Each row was made from one path, in order. Every step used is in the known rows, and no mark comes twice. Write each row's path.
Known rows:
D > U > L: [-12  17 -21  -9  -1 -12   8   2 -16  10  15 -30  14   6  10   3 -10  31
  19   2  26 -13   7  29  21 -11  17 -11  -8  -6   2   8   0  22  14]
K > P > U > H: [ -6  -4   0  16   4  -7  -7  -1   4 -16  16  15  -9 -22  -9  -4   5  -7
  15  -6  14   7 -19  -6  11  -3 -10   3   2  -9 -25 -24   3   7  13]
L > U > Z: [  9   4  -7   0  -4  -6  12 -12  17   9  16  -9  13   3   4  -2  -6 -12
   6   8   8  -2  -4  13  10  -2 -41  17  -3 -12  26  11  -3   3   3]
H > U > D: [ -2  -6 -11 -10   9 -30  -3  -4   5  11   8  -8   3   0 -28   8  -4   7
   2   1 -10 -26   7  -2  23  16 -20  13   5   2 -17  14  11  39  -5]
D > U > P: [ -7  -9   9 -18   3   2   0  -6   3   0   2 -24  11 -11   4  11 -11  23
   5  15  26   3  -2  11  10 -15  10  -5  -9  -9   9  10  10  11  35]
P > C > L > U > D: [  6   3  -5   2 -13  -3  10   0  -1   7 -10   7  -5   1  12  11  -5 -16
 -11   5  -7  -3  18  16 -10  22   2   2  12  21 -17   8  10  -6 -19]
Z > C > P > U: [ -2  -8   2  -9   3   4 -20  -8   8 -22  -5  12 -13   9  -7  16  14  -2
 -23  -8   2  19 -22 -46  -5  -4  26   7  -1  -5   8 -22 -10 -25  -3]
U > L > C: [ -8  11  -1   1  -8  -4   8   3 -20  11   7 -21   8   7   8 -20  -3  11
  24  -1  12 -29  19   8   1  -3  -3 -22  11  -1   0   7  -7  17 -10]
U > P > C: [ -1 -33  19  -9  -1  12 -10 -11 -16  -3 -11  -9 -12  -9   4   7  -8  16
  -9   1  -2  12   1 -25  -5 -18   8  -8   7   0   5  -2   6   5  14]
E > U > P > C: [ -7 -14  17 -12  14  14 -11   1  -6   1 -14  -1 -22  -8 -13   9   2   0
 -24   6 -17  -7 -11  -6  -1  -8   8 -11   2  20   7   0   7  10  17]
H > U: [  3 -12 -21 -18  15 -20 -10   3   6   9   0 -15   5   1 -16   1  -6  17
   4  -2 -17  -5  -9   2  12  -6 -20  20  -9 -12 -12  10   4  23   7]
D > U > P > C > L: [ -6 -12  18  -4   5  17   3   6 -10  -2 -21   0  -7  -6  24  15 -10  15
  -4   7   4  34   1  16 -16  -8  44 -14  -8   2 -11   8  14  -8  21]
C > L > U > P: [  6  -4   5  -3  -7  -2   8   5  19  -2  -9   9  19  -2   9  11  -5  -4
   1   1  -3  -1  12  11  -9  11 -12   1  -1   7   4  17   0 -14   9]
C > L > U > Z: [ 18  17 -10  12  -3  -4  15   1  21   8   4  11  17  12  12  -2  -6  -9
   6  -1  -4  11   3  22  -7  15 -22  13  -4  -7   2  14  -3 -10 -10]
E > U: [  3  14 -22 -10  15  -8 -12   7   7  11   1 -14   1   5 -15   0   4  12
 -19   5 -15 -15  -9  11   7  -2 -10   4  -4  13 -11  -2   4  15   3]
P > C > L > U > H: [  6 -11   3   3  -6   2   1  -1  -1   4  -9   9  -3  -5  15   7   8 -10
  -6   3  -2  16  18  39  -7  -9  -1  -3   3  15 -22  -3  13 -19  -8]
C > L > U: [ 14  13 -22  -4  -7  -9   6  10  15   4  -6  -1  19   6  19   4  -4   5
   0  -1  -8   5   5  24 -10   8 -12  11  -3   1 -14  10   1 -19  -8]
K > P > U: [ -1   6 -16   6   2  -3  -6   3   7 -19   8   7  -9 -12   0  -5 -13   4
   8  -8   7   9 -37 -23   1   8  -7  11  -4 -19 -17 -18  -7  -2  14]
P > C > L > U > Z: [ 11   6   0  13  -3  12  12  -3   6   7  -8  14  -5   8  23   0  -9 -16
  -1   0 -13  26  -2  17 -17   8  -9   8  -1  -2   4  11   1 -17 -11]
U > P > C > L: [  6 -22  18   2  -1  12  -5   0  -9  -1 -24  11  -6  -4  15   9  -6  16
  -7  -7 -20  31   5 -14 -20   1  26 -12   4   6 -10   5   8  -6   0]
P > C: [  3 -14 -11 -15  -3   4 -10  -7 -21   6  -7 -18 -11   3  12   1  -8  23
 -16   0  -7  24  -3 -16  -6 -21   7   3   6  -1 -13  -9   5   1  -1]
E > U > L: [-10  25 -21  -2  10 -10   2   9  -9  12  11 -12   4  14 -15   5   5  19
  -2  -7  -9 -36   3  18  19   4  -6 -15  -1  19  -2   6  -6  28  -4]
H > U > L: [ -9   2 -23  -7   8 -23  -1   4  -3  10  11 -13   6  10 -17   0  -5  21
  22 -13 -15 -26   5  10  24  -1 -11   1  -6  -8  -4  21  -7  38   1]
Z > U > L > C > P: [ -2  12  16  14  -7  22   2   2 -28 -11   1  -1   4  -3  -3 -10   6  -9
  11  -1   6 -15  16  -9  -3  -2  17 -13  -2   4  24  -6 -11 -15  -5]
E > U > L > C > P: [-18  20   2  11   0   8   6  28   2   6  -1   5   4   8 -13 -19  18  -5
   4   1 -11 -34  -3  10   1  -2  11 -21  -6  16  20   6  -9   8 -13]
L > C > P > U: [ -7 -11   9  -6  -6   8  -6  14  11 -19  -7  10  -3   2   5 -11   9  -9
   9   8   9   2 -25 -23 -10  -7   3   5   0 -18   8 -10  -2 -22 -12]
K > P > C > L > U: [  3  13 -12  24 -10  18   8  15  10  -5 -19  14  -8 -15  23 -13 -15 -16
  -7 -10 -18  24 -18  13 -31   8   7   7  -9   2 -20  -4  -4 -23   2]
P > C > L: [ 10  -6 -12   1   1   9  -7   6 -15   6 -22   1  -7   8  23   1  -6  22
 -13 -10 -20  37   4  -3 -21  -6  21  -1   4   3 -33  -3   5  -8 -17]
P > C > L > U: [  9  -1 -18  -5  -7   8   3   7  -1   2 -17   3  -1   5  24   6  -7  -3
 -12   0 -15  21   1  19 -19   0   6   6   0   8 -15   3   5 -25  -9]
C > P > U > H: [ -6 -26   9  -4   0 -13 -14   3  10 -19   7  16   0  -2 -13  12  21   4
  -1   5  17  15  -9 -13  19 -19   2   5  -2  -9  -2 -24   8  -9  -7]
D > U: [ -2   4 -21 -19   7  -4   0  -3  -1   9   5 -32  13   0  13   4  -9  31
   2  11  22   9  -6  21  10 -20  10   7 -11 -12  -6   0   9   9  19]

Which path is each row?
[-12 -21  18 -18   1  16   1  -7 -17  -1 -10 -18 -10 -12  13  13 -10  16
  -5  13  20  19  -6   5  -2 -25  26  -7  -7  -3  10   3  13   1  33]
D > U > P > C
[-16   2  -9  -7   6 -12  10   9  -9  12   6 -12   0   6 -11 -18  -2  -1
  37  -4 -10 -43   9  20   6   1 -15  -6   0  -7  -2  19  -6  33  -2]
H > U > L > C
[  8   7 -15 -15 -14 -18  10 -10  11   9  15 -15  16  -3  -7   9  -3  -8
  -5  12  13 -31  16   9  17  15 -27  10  11   8   3   8   7  15  -4]
L > U > D
[ -5 -25   9 -17  12 -14  -9  -1  13   2   0  -6   5 -10 -26   9  -6  13
   7  -1 -14 -12  -5 -10  13  -4 -15   6  -7 -10   6  15   4  25  20]
H > U > P
[  4 -11   3 -20  -9  -1   4  -5  14  -2   4 -13  14 -10  -2   8  -8  -3
  -2   7  13 -16   6   4   7  -5 -24   5   0  -2  24  12   1  -4  22]
L > U > P
[-20  -4   3   6  -3  -7   8  23   6   4  -2   6   6   5 -14 -20   8   0
  27  -3 -16 -25   1   4   6  -7   0  -6 -13  -8  20  13  -8  18 -11]
H > U > L > C > P
[ 13  14 -13   1 -11 -18  13   5  14   8   2   3  19   3   4  10  -4  -8
  -4   4   0 -16  24  22   2  31 -14   6   8  15 -18  12   7   0 -17]
C > L > U > D
[-15  26 -10  -2   7   0   8  15 -14  13   7 -11   0   7  -8 -17  10  -6
  13   6  -6 -52   7  30   5   6  -7 -22   2  18   0   7  -6  21  -5]
E > U > L > C
[  7  16   4  41  -2  19  19   6  12   0  -9  26 -10 -14  19 -20 -12 -28
   6  -9 -18  35 -19  15 -28  15  -8   7  -9  -6  -4   5  -4 -18  -1]
K > P > C > L > U > Z
[  0  -7 -10 -15  -2 -21  -3 -11   0  -6  13   0  -4   7 -13  21  -1   2
   2   6  16 -18  -4 -22  21  23 -14   7  16   0 -14  -4   5  18 -10]
P > U > D
[  9   7   0  16  27  -9  -3  -8  11  12  -8  26 -10  12 -15  -1   3 -12
  -5 -20 -29  17   1  -2 -11  22   3   8  -5   0 -11  11  -4  10  -7]
H > U > Z > C > L
[-13   3   7  12 -15   3   9  16  -8   3  -1   1  12   7   5 -21   7  11
  20  -4   5 -14   9 -10  -2 -13  11 -20  -1  -6  23   1  -9   2 -18]
U > L > C > P
[-19  19  -2  20  -7   6  13  11  -6 -14  12   8  -8  -9   4 -27  -7 -17
  41  -9  15 -27 -21  -6  -3  18  -3 -16   6 -12  -6  -6 -15   5   5]
K > P > U > L > C
[ 16 -10  10  -3  13  -1 -18 -20 -28  -3  14  -9   1 -14 -18   9   9   3
 -11   5  13   1  24   8  18 -14  -7   3   5  11 -18 -19  10   0  11]
Z > U > H
[ 17  12   1  23  13   2  -1 -14  -2  10  -6  12  -2  15   7  -3   4   1
 -11 -18 -14  27  15 -15 -18  17  13  -5   4   4 -15   2  -7  -6 -13]
U > Z > C > L
[  8   6  11   9  -7   6   3 -13  21  -2   4  10   2   6  -2  -1  12 -27
 -20  -4   2  14  -1 -16  -6  -4  -4  11  -6  -8  47  -3 -11 -22  -3]
L > U > Z > C > P
[  7  19  -5   5  18  -4  -3  -3  12  16  12   1  -2   7 -15  -2   5   1
  -8   5 -13  -9 -13   6  15   5 -24   3  -6   2   5   3   0  20   0]
E > U > Z
[ 13  12   2   1   1  -1   4 -25   9   7  12  -7  -3   7  -2  -3   1 -27
 -15  -1   4  -1   6  -1  -3   6 -17  10   3  -3  27   2 -11  -8   4]
L > U > Z > C
[ -1  17   4   3  -1  13   0  -9 -42   0   7 -14  -1   0  -1 -10  -3  -8
  15   0  13 -30  21   8   1   5   2 -14  10   7   3  -2 -12  -2   6]
Z > U > L > C
[  2  15  -1  27 -15   7  19   8   6  -2 -12  20  -9 -17  11  -6 -11 -27
  -5  -6 -10   3   3  13 -15  30   3   3   3  14 -21   0   4  -8  -8]
K > P > C > L > U > D
[  5 -21  31  -8   7  26 -17 -24 -32 -14 -14  -6 -21 -16  -7  17 -11  -2
 -21   3   2  16   7 -25  -6  -9  17  -3   6   9  11  -9   4 -12  27]
Z > U > P > C
[-10 -24  25   0  -3   1  -8   9   7 -16   3  18  -4  -6  -7  -6  24 -18
  14  15  23  -2  -5  -6   4 -18   3  -6   2  -8   2 -23   7 -21 -11]
L > C > P > U > H
[  1  -9   9   6   3   2  -5  -1  22 -16   9  22  -4  12  -5   8   4   1
   6   2   7  27 -30 -35   9  -1  -6  14  -7 -26  24  -6  -3  -5 -10]
C > P > U > Z
[ -3 -25  14 -21 -12  11   1 -11   1  -6  -9  -8  -9 -11   5  11  -7 -10
 -12  10   3  -4  -4   1  -5 -14  -8   4   4   4  26   3   3 -12  20]
L > U > P > C
[ -6  -9  24  10  -1  13   5   3  18 -15   3  24  -5   6  -1 -11  10 -19
  18  12  16  15 -29 -26  -5   1  -8   3  -1 -25  28  -8  -5 -16 -13]
L > C > P > U > Z
[  0  -8   5   0 -10   9  -3  14   4   0  -9  -4  12  -3   7 -22   4   8
   2   7   2   8  -5 -18 -15 -21   7  -5  -2 -12  10  -8   0 -13 -13]
L > C > P
[ -1   0  -9  16  -5  15  -5   2 -13  -3  -8  -7 -16 -19  14 -18 -15  11
  -7 -10  -8  27 -19 -21 -13 -14  10   0  -2  -8 -17 -17  -1   1   7]
K > P > C
[ 14  20  -4   7 -10 -12   8 -11   1   7  -6   7   4   4  -2  11   5 -26
 -23  -8  -4 -19  30   7  -9  36   7   1  14  29 -17   5   0  -7 -16]
Z > C > L > U > D
[ -2 -24  16   1   3  -4 -23  -8   0 -21   4  16 -15   2 -16  13  27 -12
 -19  -7  13  16  -2 -28   9 -11  22  -2   2   3   1 -32   0 -18  -6]
Z > C > P > U > H
[-22  12   4   1  -8   9  16  19  -8   2   4 -13  13   3  16 -17   5   9
  28  11  25 -11   3  22   3 -20  29 -18 -14 -13  23   7  -2  -1   0]
D > U > L > C > P
[  1   4  -4  -6  19 -15 -12   3   2  12  12  -4   2  -7 -24   2  20   2
 -11  10  -2 -17   9  28  21 -12 -15  -7   2  22 -20 -12  13  17   4]
E > U > H
[-13  -3 -12  -4  -8  -7  -4   9   7 -19   7   9   5  18  -3  13   5  18
  14  -7   6   0 -13 -25  18  -3  12  -5  -3  -9  20  -3 -13   2 -12]
C > P > U > L
[ 16   7   0  -6   2  -5  -7 -24 -25  -1  10 -11   0  -7 -18  15  -6  -1
 -15   8  12 -16  27 -15  16  20  -4   8  13  17 -11  -6   6  13   1]
Z > U > D
[ 16  16 -16  -2  -3  -4  -1  -5   5   3 -11  -2   5   7  12   3   3 -13
 -25  -6 -11   4  13  12 -21  13   9   9   3  12 -15  -2  -7 -27  -5]
Z > C > L > U
[  8  -4  15  16   3   4  -5 -14   7   0  -1   9  -1   9  -8  -4  10   0
 -21 -13  -3  32  -1 -40  -7  -7  17   1  -2  -7  26  -7  -9  -8 -10]
U > Z > C > P
